Known rows, with every way that one mark hangs from another:
[repa [sufig [fidi dited gusi] keviges liko]]: 2.811	1.081	-2.395	-2.355	-0.070	2.028	-1.831	-0.361	0.172	1.379	-1.486	-3.713	-1.918	-2.392	-1.473	2.328	0.696	1.085	-2.900	2.970	-0.640	2.588	2.412	0.502	-0.391	4.534	0.492	-1.189	-0.295
[sufig [fidi gusi] keviges liko repa]: 0.986	2.158	-1.122	-0.680	-0.534	3.322	-1.277	-2.301	2.040	2.489	-1.733	-2.798	-0.446	-0.112	0.504	2.353	0.179	4.889	-1.133	3.084	-2.724	4.938	-2.552	-0.483	2.341	4.220	-0.112	0.988	0.056
[gusi [fidi dited sufig]]: 2.981	1.664	-1.961	-2.248	0.955	1.779	-1.741	-1.026	-1.764	0.031	2.081	-4.688	-0.770	-1.675	-2.994	1.707	0.082	-1.181	1.644	1.432	-1.472	1.390	1.825	-1.753	-1.344	1.932	1.578	-0.816	-0.572
[repa [sufig [fidi gusi] [keviges dited] liko]]: 2.771	1.817	-1.236	-2.936	-0.217	2.079	-2.424	0.134	0.506	0.799	-1.707	-3.002	-2.914	-2.131	-1.425	2.736	0.488	1.528	-3.764	2.740	-0.349	3.223	0.507	-0.089	-0.028	4.626	0.616	-1.375	-0.188
[dited [fidi gusi]]: 2.690	2.101	0.029	-0.620	-0.079	1.519	-1.351	-2.719	0.058	1.242	1.688	-4.045	0.049	-0.655	-0.620	1.688	0.053	1.177	1.958	0.473	-0.637	2.346	0.465	-0.464	-1.596	2.000	-1.004	0.235	0.071
[fidi [sufig repa]]: 1.139	2.100	-1.316	-3.378	-0.168	3.120	-1.874	-0.968	-0.570	0.821	2.068	-4.321	0.498	-0.731	-1.300	2.193	-0.496	-0.885	0.581	0.960	-0.811	2.777	-0.349	-2.097	-1.054	2.180	1.613	0.630	-0.531
[zenimo dited]: 2.363	3.920	-1.563	-1.979	0.041	2.802	-2.093	-1.212	0.251	-0.303	1.413	-4.178	-0.464	-1.240	-1.984	1.785	0.108	0.572	-0.528	1.418	-1.990	2.320	-0.504	0.041	-3.692	1.888	0.020	0.199	-1.054
[fidi sufig]: 1.970	2.238	-1.114	-4.366	0.099	2.475	-2.179	-0.345	-1.062	0.598	2.597	-4.501	0.161	-1.291	-2.131	2.294	-0.041	-1.384	0.360	0.593	0.078	2.544	1.321	-1.496	-1.848	1.847	1.628	0.148	-0.680
[repa [sufig [fidi gusi]]]: 2.554	1.795	-1.304	-3.092	0.013	1.986	-2.063	-2.024	0.456	1.296	1.056	-4.244	-0.485	-1.382	-0.678	2.096	0.074	-0.530	-2.448	0.370	0.128	2.333	2.512	-0.344	-1.839	3.010	0.303	-1.245	-0.073
[keviges [dited [fidi gusi sufig] zenimo]]: 3.212	1.166	-0.090	-0.550	-1.060	1.412	-2.455	0.532	-1.378	0.060	1.018	-2.627	-1.705	-1.502	-1.777	1.737	0.171	-0.740	-0.898	1.449	-0.249	1.779	1.424	0.645	-2.604	2.359	0.242	-0.481	0.416
[keviges [dited zenimo] [sufig liko repa]]: 1.178	2.766	-1.623	-0.314	-0.911	3.378	-2.811	1.114	-0.670	0.649	-1.683	-2.103	-2.479	-1.221	-1.912	2.089	-0.426	2.674	-2.200	2.290	-2.284	3.377	-2.591	0.001	-0.606	2.598	1.495	-1.095	0.291
[dited keviges zenimo]: 1.113	3.276	-1.143	-0.276	-1.097	2.409	-1.945	-0.356	-1.313	1.222	0.917	-1.826	0.854	0.270	-0.954	2.865	0.541	1.597	-0.384	1.430	0.378	3.333	1.333	0.026	-2.228	0.926	0.013	-1.286	0.340
[keviges [dited zenimo] [sufig fidi]]: 1.805	2.611	-1.295	-0.151	-0.859	2.831	-2.888	0.843	-0.541	0.843	-0.231	-2.093	-3.067	-0.928	-1.467	1.598	-0.025	1.287	-3.365	0.913	-0.758	2.756	0.077	0.536	-1.346	2.026	1.112	-1.670	0.207
[gusi fidi]: 2.313	3.223	-0.723	-1.743	1.094	2.114	-1.537	-3.296	-0.694	0.655	1.743	-4.547	0.523	-0.360	-1.496	2.095	-0.174	2.078	2.471	0.799	-2.016	3.019	-0.640	-2.460	-0.710	1.058	0.547	-0.729	-0.190
[keviges dited sufig]: 2.001	3.268	-0.973	-1.757	0.417	2.287	-2.785	0.681	-1.059	-0.523	0.720	-3.322	-3.072	-1.650	-3.044	2.089	-0.240	0.027	-1.409	-0.132	-0.448	2.056	-0.935	-1.361	-2.122	2.126	1.392	-0.522	-0.634
[fidi [dited keviges zenimo] gusi [sufig repa]]: 1.727	0.554	-2.312	0.530	-0.973	1.774	-1.828	1.134	-1.500	0.203	0.600	-1.658	-0.112	-0.944	-2.044	2.042	0.638	-2.197	-2.217	1.962	-0.424	1.419	2.864	0.793	-2.781	3.283	0.791	0.287	0.274
[gusi [fidi [dited keviges] sufig]]: 2.533	1.833	-2.036	-0.949	0.546	1.544	-1.489	-0.002	-1.846	0.054	1.827	-3.219	-1.196	-0.950	-3.144	2.339	0.501	-1.026	1.406	1.615	-0.086	1.472	2.548	-1.650	-1.046	1.998	1.213	-1.578	-0.425
[repa [sufig [fidi dited gusi]]]: 2.969	1.406	-2.335	-2.306	0.282	1.631	-1.991	-1.365	-0.179	0.910	0.886	-4.274	-0.947	-2.005	-1.404	1.749	0.080	-1.165	-2.796	1.257	-0.426	1.258	3.069	0.415	-2.698	3.430	0.251	-1.004	-0.218
[gusi [fidi [dited keviges zenimo]]]: 2.268	2.525	-1.985	1.356	0.088	1.744	-1.486	-1.247	-1.908	0.568	0.772	-2.489	-0.083	-0.291	-1.980	2.229	0.478	1.569	0.996	2.132	-1.412	2.035	1.668	-0.426	-1.682	1.236	0.181	-1.831	0.325
[sufig liko]: 1.780	3.748	-1.287	-3.589	0.238	2.814	-2.076	-1.678	-0.034	1.570	0.651	-4.323	0.407	-0.953	-1.660	2.610	-0.321	3.373	0.728	2.673	-1.787	3.765	-1.881	-0.473	-0.443	1.979	0.574	0.024	-0.297
[sufig fidi keviges]: 1.262	2.821	-0.908	-1.627	-0.208	3.073	-1.489	-1.940	0.512	1.963	0.385	-3.542	-0.490	-0.183	0.010	2.344	0.290	2.837	-0.121	1.417	-0.887	4.093	-0.252	-1.318	0.572	2.315	0.217	0.120	-0.485
[dited [fidi gusi [sufig keviges repa]] zenimo]: 1.984	-0.285	-0.277	0.734	-1.731	2.364	-1.310	-0.585	-0.639	1.404	-0.091	-2.566	-0.037	-0.666	0.330	1.727	0.748	0.038	0.823	0.988	-0.439	3.064	2.383	-0.490	-0.583	2.796	0.222	-0.184	0.518
[dited [fidi gusi [sufig keviges liko]] zenimo]: 2.839	0.160	-0.382	-0.816	-1.622	2.040	-1.666	0.353	-0.619	1.768	-0.643	-2.612	-0.679	-1.253	-0.616	2.066	1.137	1.205	0.371	2.338	-0.107	3.528	2.964	0.659	-0.018	2.971	0.276	-0.696	0.523
[dited [fidi gusi sufig] keviges zenimo]: 2.362	0.699	-0.371	0.732	-1.908	1.406	-1.580	0.813	-1.090	1.353	1.160	-1.423	-0.265	-0.201	-0.851	2.173	1.110	-0.755	0.149	0.961	1.807	2.464	4.432	0.633	-1.662	2.057	-0.348	-1.492	0.651
[sufig keviges]: 1.521	2.982	-0.767	-2.168	0.239	2.656	-1.667	-1.669	-0.702	0.739	0.800	-4.036	0.048	-0.751	-1.026	2.818	0.389	1.597	0.899	0.885	-0.688	3.565	-0.396	-2.070	-0.966	2.017	0.529	0.652	-0.660

Rows:
2.512	1.177	-2.465	-0.370	-0.805	1.607	-2.007	-0.003	-0.741	1.154	0.119	-2.353	-0.971	-1.339	-1.195	2.094	0.681	-0.929	-3.767	1.694	0.616	1.511	4.449	1.368	-2.722	3.130	-0.057	-2.150	0.390
[repa [sufig [fidi [dited keviges zenimo] gusi]]]
0.959	3.331	-1.031	-1.518	-0.186	3.349	-1.965	-0.734	-0.026	0.574	-1.576	-2.894	-1.604	-0.964	-1.294	3.071	-0.350	4.333	-0.264	3.730	-2.585	4.166	-4.892	-1.684	0.766	3.351	0.792	0.817	-0.437
[sufig [keviges dited] liko repa]
2.319	1.244	-1.152	-2.439	-0.118	2.111	-1.774	-1.435	0.343	1.148	-0.033	-3.841	-1.100	-1.487	-0.355	2.367	0.726	-0.165	-2.446	0.339	0.390	2.969	2.770	-1.047	-0.994	3.605	0.377	-1.082	-0.298
[repa [sufig [fidi gusi] keviges]]
2.120	2.869	-1.355	1.558	-1.274	2.506	-1.462	1.164	0.205	0.398	0.469	-1.998	-3.132	-0.657	-1.796	1.706	0.882	0.564	0.385	0.491	0.695	2.056	1.984	0.199	-2.017	2.202	-0.537	-2.294	-0.817
[zenimo [dited fidi [keviges sufig]]]
2.285	1.959	-2.007	0.667	0.371	1.127	-1.836	0.747	-0.987	-0.142	0.577	-2.273	-1.941	-1.340	-3.225	1.975	0.856	-1.345	-1.780	0.066	0.249	1.088	2.850	0.171	-2.720	3.164	0.224	0.009	-0.308
[fidi [dited [keviges sufig]] gusi]
0.540	2.725	-1.897	-1.281	-0.591	3.938	-1.782	-0.910	1.414	2.651	-0.784	-3.248	-1.561	-0.280	-0.433	1.758	-0.487	3.690	-0.966	1.727	-1.743	4.190	-1.855	-0.674	1.948	2.875	1.125	-1.068	-0.096
[keviges [sufig fidi liko repa]]
2.380	1.999	-1.913	1.056	-0.380	1.209	-1.905	-0.171	-1.435	0.292	0.518	-1.801	0.142	-0.867	-2.130	2.163	0.830	-0.204	-1.810	1.879	-0.700	1.497	2.629	1.559	-3.657	2.433	-0.451	0.310	0.392
[fidi [dited keviges zenimo] gusi]
2.086	1.147	-2.228	-1.440	0.436	2.703	-1.300	-0.632	-1.022	0.731	-0.414	-3.884	-1.208	-1.432	-2.174	2.318	0.223	1.440	1.670	3.198	-2.560	2.880	-0.219	-2.161	1.281	3.269	1.815	-0.524	-0.463
[gusi [fidi dited [sufig keviges liko repa]]]
0.697	3.139	-1.236	-0.874	-0.651	3.761	-1.800	-0.983	1.121	1.828	-1.963	-2.458	-2.151	-0.381	-0.240	2.788	-0.446	5.615	-1.309	4.333	-2.702	4.657	-4.797	-0.832	2.362	3.796	0.458	0.179	-0.216
[sufig fidi [keviges dited] liko repa]
1.631	1.574	-1.143	-2.271	0.186	3.040	-1.356	-1.261	-0.312	1.160	-0.236	-3.849	-0.528	-0.700	-1.301	2.646	0.232	2.148	2.032	2.235	-2.086	4.123	-0.926	-3.118	2.205	2.829	1.805	-0.761	-0.302
[gusi [fidi [sufig keviges liko repa]]]
2.638	2.454	-2.187	-1.595	0.242	2.125	-1.874	-1.706	0.917	1.922	-0.104	-3.540	-0.805	-1.343	-1.586	1.623	-0.054	2.861	-1.870	3.631	-2.597	2.726	-0.287	1.845	-0.408	3.645	-0.223	0.553	0.004
[sufig [fidi dited gusi] liko]
1.305	1.924	-1.223	1.471	-1.389	2.262	-2.030	0.672	-0.042	1.689	-0.163	-0.723	-1.269	0.228	-0.722	1.997	1.078	0.906	-3.021	0.186	0.767	3.285	3.263	0.864	-1.063	2.216	0.089	-1.874	0.639
[dited [keviges [sufig [fidi gusi]]] zenimo]
1.996	2.775	-1.092	-0.652	-0.459	2.465	-3.026	1.106	-1.642	-0.213	0.050	-2.501	-2.522	-1.426	-2.502	2.006	0.056	0.217	-2.334	0.398	-0.744	2.331	0.059	-0.289	-2.666	1.686	1.447	-1.163	0.022
[keviges [dited zenimo] sufig]
1.519	1.258	-2.614	-2.319	-0.226	3.076	-1.682	0.738	-0.946	0.882	-0.493	-3.726	-1.113	-1.841	-2.217	2.500	0.126	0.549	0.005	3.565	-1.744	2.751	-0.216	-0.984	0.191	3.778	1.840	0.732	-0.765
[fidi dited [sufig keviges liko repa]]
0.577	3.405	-1.648	-1.876	-0.564	3.968	-1.516	-2.618	1.708	3.096	-0.235	-3.594	0.256	0.185	0.377	2.116	-0.882	5.278	-0.065	3.695	-2.861	4.535	-3.676	-0.276	1.908	2.684	0.231	-0.097	0.073
[sufig fidi liko repa]
2.801	1.439	-0.894	-0.391	-0.963	2.387	-1.501	-0.675	0.753	-0.040	1.120	-3.593	-1.210	-1.260	-1.159	1.199	0.326	-1.157	0.239	1.130	-1.477	1.791	0.944	0.147	-2.594	3.234	-0.172	0.222	-0.667
[zenimo [dited [fidi gusi [sufig repa]]]]
1.924	3.080	-0.977	-1.630	-0.603	2.783	-2.520	0.457	-1.062	0.623	-1.596	-2.443	-1.493	-1.354	-1.699	2.999	0.363	3.927	-1.262	3.788	-1.876	4.114	-2.095	0.009	-0.484	2.664	0.785	-0.171	-0.049
[sufig [keviges [dited zenimo]] liko]
2.918	0.398	-0.270	-0.653	-1.332	1.673	-1.815	-0.601	-0.964	1.301	1.422	-3.161	0.170	-1.007	-0.723	1.460	0.579	-0.905	0.475	0.684	0.137	2.334	3.557	0.569	-2.057	1.950	0.127	-0.683	0.606
[dited [fidi gusi sufig] zenimo]
2.235	1.310	-2.852	-1.897	-0.967	2.901	-1.991	0.105	-0.680	2.066	-1.751	-3.300	-1.533	-2.098	-0.921	2.526	0.597	2.138	-2.622	3.726	-0.729	3.091	2.541	0.944	-0.450	3.470	0.794	-2.357	-0.010
[repa [sufig [fidi [dited zenimo]] keviges liko]]
1.747	1.903	-0.525	-0.775	-1.202	1.992	-1.300	0.428	-0.899	1.451	2.102	-2.570	-0.944	-0.187	-1.286	2.556	0.463	-0.119	2.235	1.040	2.401	2.551	2.469	-1.150	-0.532	1.710	0.133	-1.737	-0.255
[dited [fidi sufig] keviges]
1.675	1.922	-2.425	0.978	-0.029	1.901	-1.673	0.647	-0.214	0.547	-0.744	-1.870	-1.863	-1.159	-2.702	2.013	0.474	0.507	-1.598	1.628	-0.965	1.989	0.633	0.384	-1.125	3.857	0.340	0.068	-0.110
[fidi [dited [keviges [sufig liko repa]]] gusi]
0.611	2.974	-1.297	-1.702	-0.276	3.661	-1.409	-1.768	0.365	1.665	-1.173	-3.532	0.156	-0.434	-0.393	2.925	-0.122	4.449	0.913	3.048	-2.451	4.734	-3.359	-1.825	1.323	2.969	0.692	0.634	-0.379
[sufig keviges liko repa]
3.033	2.158	0.008	0.550	-0.773	1.445	-2.250	-1.054	-0.953	0.262	0.535	-2.548	-1.242	-1.008	-1.124	1.750	-0.056	1.376	-0.432	1.630	-1.204	2.093	-0.173	0.814	-2.768	1.971	-0.759	-0.171	0.605
[keviges [dited [fidi gusi] zenimo]]
1.821	2.067	-0.820	-1.402	-1.364	2.235	-1.375	0.953	-0.538	2.053	1.026	-2.424	-1.378	-0.367	-1.507	2.725	0.489	1.662	2.078	2.550	1.815	3.167	1.589	-0.520	0.715	2.287	0.227	-2.086	-0.168
[dited [fidi [sufig liko]] keviges]
2.369	1.470	-2.489	-0.099	-0.584	2.446	-2.275	0.366	0.185	1.985	-1.166	-2.601	-2.077	-1.583	-1.781	1.225	0.499	1.724	-3.197	2.123	-1.830	2.682	2.044	2.127	-0.589	3.338	0.666	-0.904	0.380
[keviges [sufig [fidi [dited zenimo] gusi] liko]]
1.634	1.195	-0.624	0.053	-1.396	2.069	-1.118	0.146	0.361	1.778	0.311	-1.942	-0.837	-0.131	-0.943	2.413	0.433	1.205	1.291	2.220	0.788	3.099	0.899	-0.393	0.848	3.379	-0.149	-0.957	0.222
[dited [fidi gusi [sufig liko repa]] keviges]
2.758	1.157	-1.812	-1.666	0.873	1.836	-1.483	-0.648	-1.892	-0.058	1.047	-4.271	-1.245	-1.705	-2.763	2.225	0.612	-0.819	1.576	1.509	-1.178	1.907	2.135	-2.398	-0.515	2.476	1.630	-0.530	-0.748
[gusi [fidi dited [sufig keviges]]]
2.341	1.261	-1.810	0.738	-0.503	2.054	-1.703	-1.205	-0.251	1.415	-0.709	-2.541	-0.592	-0.996	-0.551	1.671	0.916	1.390	-2.386	2.148	-1.904	2.715	2.136	1.253	-1.413	3.222	-0.253	0.681	0.165
[sufig [fidi [dited zenimo] gusi] keviges]
2.702	1.605	-0.968	-2.168	-0.016	1.808	-2.292	-0.432	-0.029	0.165	-0.383	-3.229	-2.572	-1.884	-1.187	2.463	0.459	-0.171	-3.584	0.988	0.256	2.402	1.355	-0.911	-1.410	3.982	0.428	-0.900	-0.343
[repa [sufig [fidi gusi] [keviges dited]]]
1.706	2.364	-2.011	-0.626	0.024	2.667	-1.442	-1.425	-0.189	1.654	0.239	-3.633	-1.195	-0.942	-0.869	2.059	0.281	2.128	-0.448	2.389	-1.358	2.817	0.339	-0.305	-0.357	2.816	0.219	0.313	-0.622
[sufig [fidi dited] keviges]
1.667	3.236	-0.698	-1.363	-0.115	2.728	-2.055	-0.850	0.096	0.890	0.016	-2.880	-2.219	-0.691	-0.874	2.572	0.035	2.865	-1.483	2.226	-0.953	3.525	-1.775	-1.007	0.012	2.714	0.353	0.103	-0.535
[sufig fidi [keviges dited]]
2.077	1.737	-0.259	1.243	-0.333	2.042	-1.919	-0.405	0.011	0.030	-0.133	-2.663	-3.248	-1.135	-1.487	1.352	-0.374	0.460	-0.157	-0.043	-0.981	1.827	-1.446	-1.112	-1.015	3.140	0.163	-0.331	-0.013
[keviges [dited [fidi gusi]] [sufig repa]]
1.850	1.324	-0.768	-0.583	-0.279	2.696	-1.897	-0.327	-1.487	-0.125	-0.165	-2.793	-1.150	-0.729	-1.489	2.478	0.247	0.701	0.340	1.613	-1.998	3.194	-0.536	-2.653	0.095	2.303	1.820	-0.908	0.028
[gusi [fidi [sufig [keviges [dited zenimo]] repa]]]
1.385	1.873	-0.727	2.323	-1.973	2.360	-1.527	0.825	-1.175	1.917	0.183	-1.226	-1.536	0.159	-0.613	2.102	0.854	1.436	0.968	0.288	1.758	2.865	3.188	0.043	-0.869	1.033	-0.201	-3.187	0.507
[dited fidi [keviges sufig] zenimo]
2.407	2.623	-1.393	-3.758	0.053	2.402	-2.496	0.588	-1.025	0.127	-1.120	-3.722	-2.398	-2.430	-2.224	3.270	0.196	1.509	-1.775	2.599	-0.089	3.039	-0.241	-1.366	-0.953	3.462	1.198	-1.515	-0.602
[repa [sufig [keviges dited] liko]]
2.595	1.581	-2.436	-0.483	-0.370	1.978	-1.826	0.953	-1.952	0.874	0.213	-2.318	-0.914	-1.087	-2.845	2.454	0.757	0.979	0.394	3.486	-0.951	2.434	2.650	0.010	-0.280	2.117	1.306	-2.296	0.270
[gusi [fidi [dited keviges zenimo] [sufig liko]]]
2.322	1.292	-2.130	0.487	-0.417	2.118	-2.154	-0.190	-0.244	1.369	-0.070	-2.766	-1.790	-1.333	-1.572	0.956	0.502	-0.190	-3.038	0.428	-1.243	1.934	2.970	1.426	-1.840	2.806	0.514	-0.599	0.243
[keviges [sufig [fidi [dited zenimo] gusi]]]
2.302	2.940	-0.314	-1.157	-0.459	2.442	-1.793	-0.252	-0.397	1.017	-1.106	-3.045	-2.619	-1.285	-1.452	2.814	0.154	4.374	1.328	3.564	-1.011	3.734	-2.621	-0.774	0.758	2.945	-0.031	-0.490	-0.388
[sufig [keviges [dited fidi]] liko]
2.419	2.777	-0.335	0.240	-0.985	2.144	-2.218	-0.848	-1.380	0.636	0.830	-2.829	-1.230	-0.890	-1.037	1.950	-0.340	2.102	0.596	2.224	-0.934	2.330	-0.944	0.265	-2.268	1.198	-0.284	-1.127	0.373
[keviges [dited fidi zenimo]]
1.463	1.475	-2.237	0.702	0.019	2.717	-1.681	-1.172	0.727	1.374	-0.052	-3.156	-1.799	-0.938	-1.176	0.972	-0.166	0.230	-2.036	0.408	-1.944	1.993	0.446	-0.061	-0.687	3.556	0.545	0.291	-0.147
[keviges [sufig [fidi dited gusi] repa]]
2.177	2.013	-1.690	-2.479	-1.117	2.892	-2.559	0.589	-0.393	1.410	-1.914	-2.655	-2.388	-1.770	-0.835	2.962	0.361	2.684	-3.522	3.528	-0.379	3.731	0.511	0.216	-0.119	3.367	1.005	-2.570	0.097
[repa [sufig fidi [keviges [dited zenimo]] liko]]
1.917	0.707	-0.641	-1.120	-0.686	2.207	-2.331	0.732	-0.953	-0.581	-0.281	-2.305	-1.139	-1.382	-1.518	2.333	0.512	-1.309	-2.448	1.247	-1.224	2.756	0.192	-1.065	-1.654	3.773	1.349	1.241	-0.048
[fidi gusi [sufig [keviges [dited zenimo]] repa]]
1.345	0.982	-0.474	-1.055	-0.994	2.928	-0.993	-0.935	-0.448	1.514	0.861	-3.759	-0.725	-0.585	-0.184	2.110	0.073	0.499	2.736	1.168	0.155	3.115	0.486	-2.379	0.528	2.440	0.629	-0.250	-0.449
[dited [fidi [sufig keviges repa]]]
2.634	1.200	-1.990	-1.416	0.121	1.023	-1.962	1.259	-1.441	-0.315	1.745	-2.623	-0.982	-1.690	-3.416	2.276	0.829	-3.136	-1.531	1.268	0.796	0.912	3.674	0.219	-2.983	3.388	0.717	0.546	-0.481
[fidi [dited keviges] gusi sufig]
2.696	1.566	-0.095	0.628	-1.072	1.692	-1.582	-2.182	-0.505	1.552	0.935	-3.095	0.664	-0.501	-0.006	1.533	0.343	1.331	0.923	0.819	-0.970	2.742	1.697	0.786	-2.204	1.529	-1.011	-0.298	0.776
[dited [fidi gusi] zenimo]
2.770	-0.023	-0.067	-0.287	-1.478	1.791	-1.598	-0.112	-1.109	1.227	0.422	-2.717	-0.398	-1.135	-0.445	1.810	1.099	-0.568	0.437	0.708	0.416	2.887	3.812	-0.074	-1.366	2.468	0.118	-0.540	0.328
[dited [fidi gusi [sufig keviges]] zenimo]
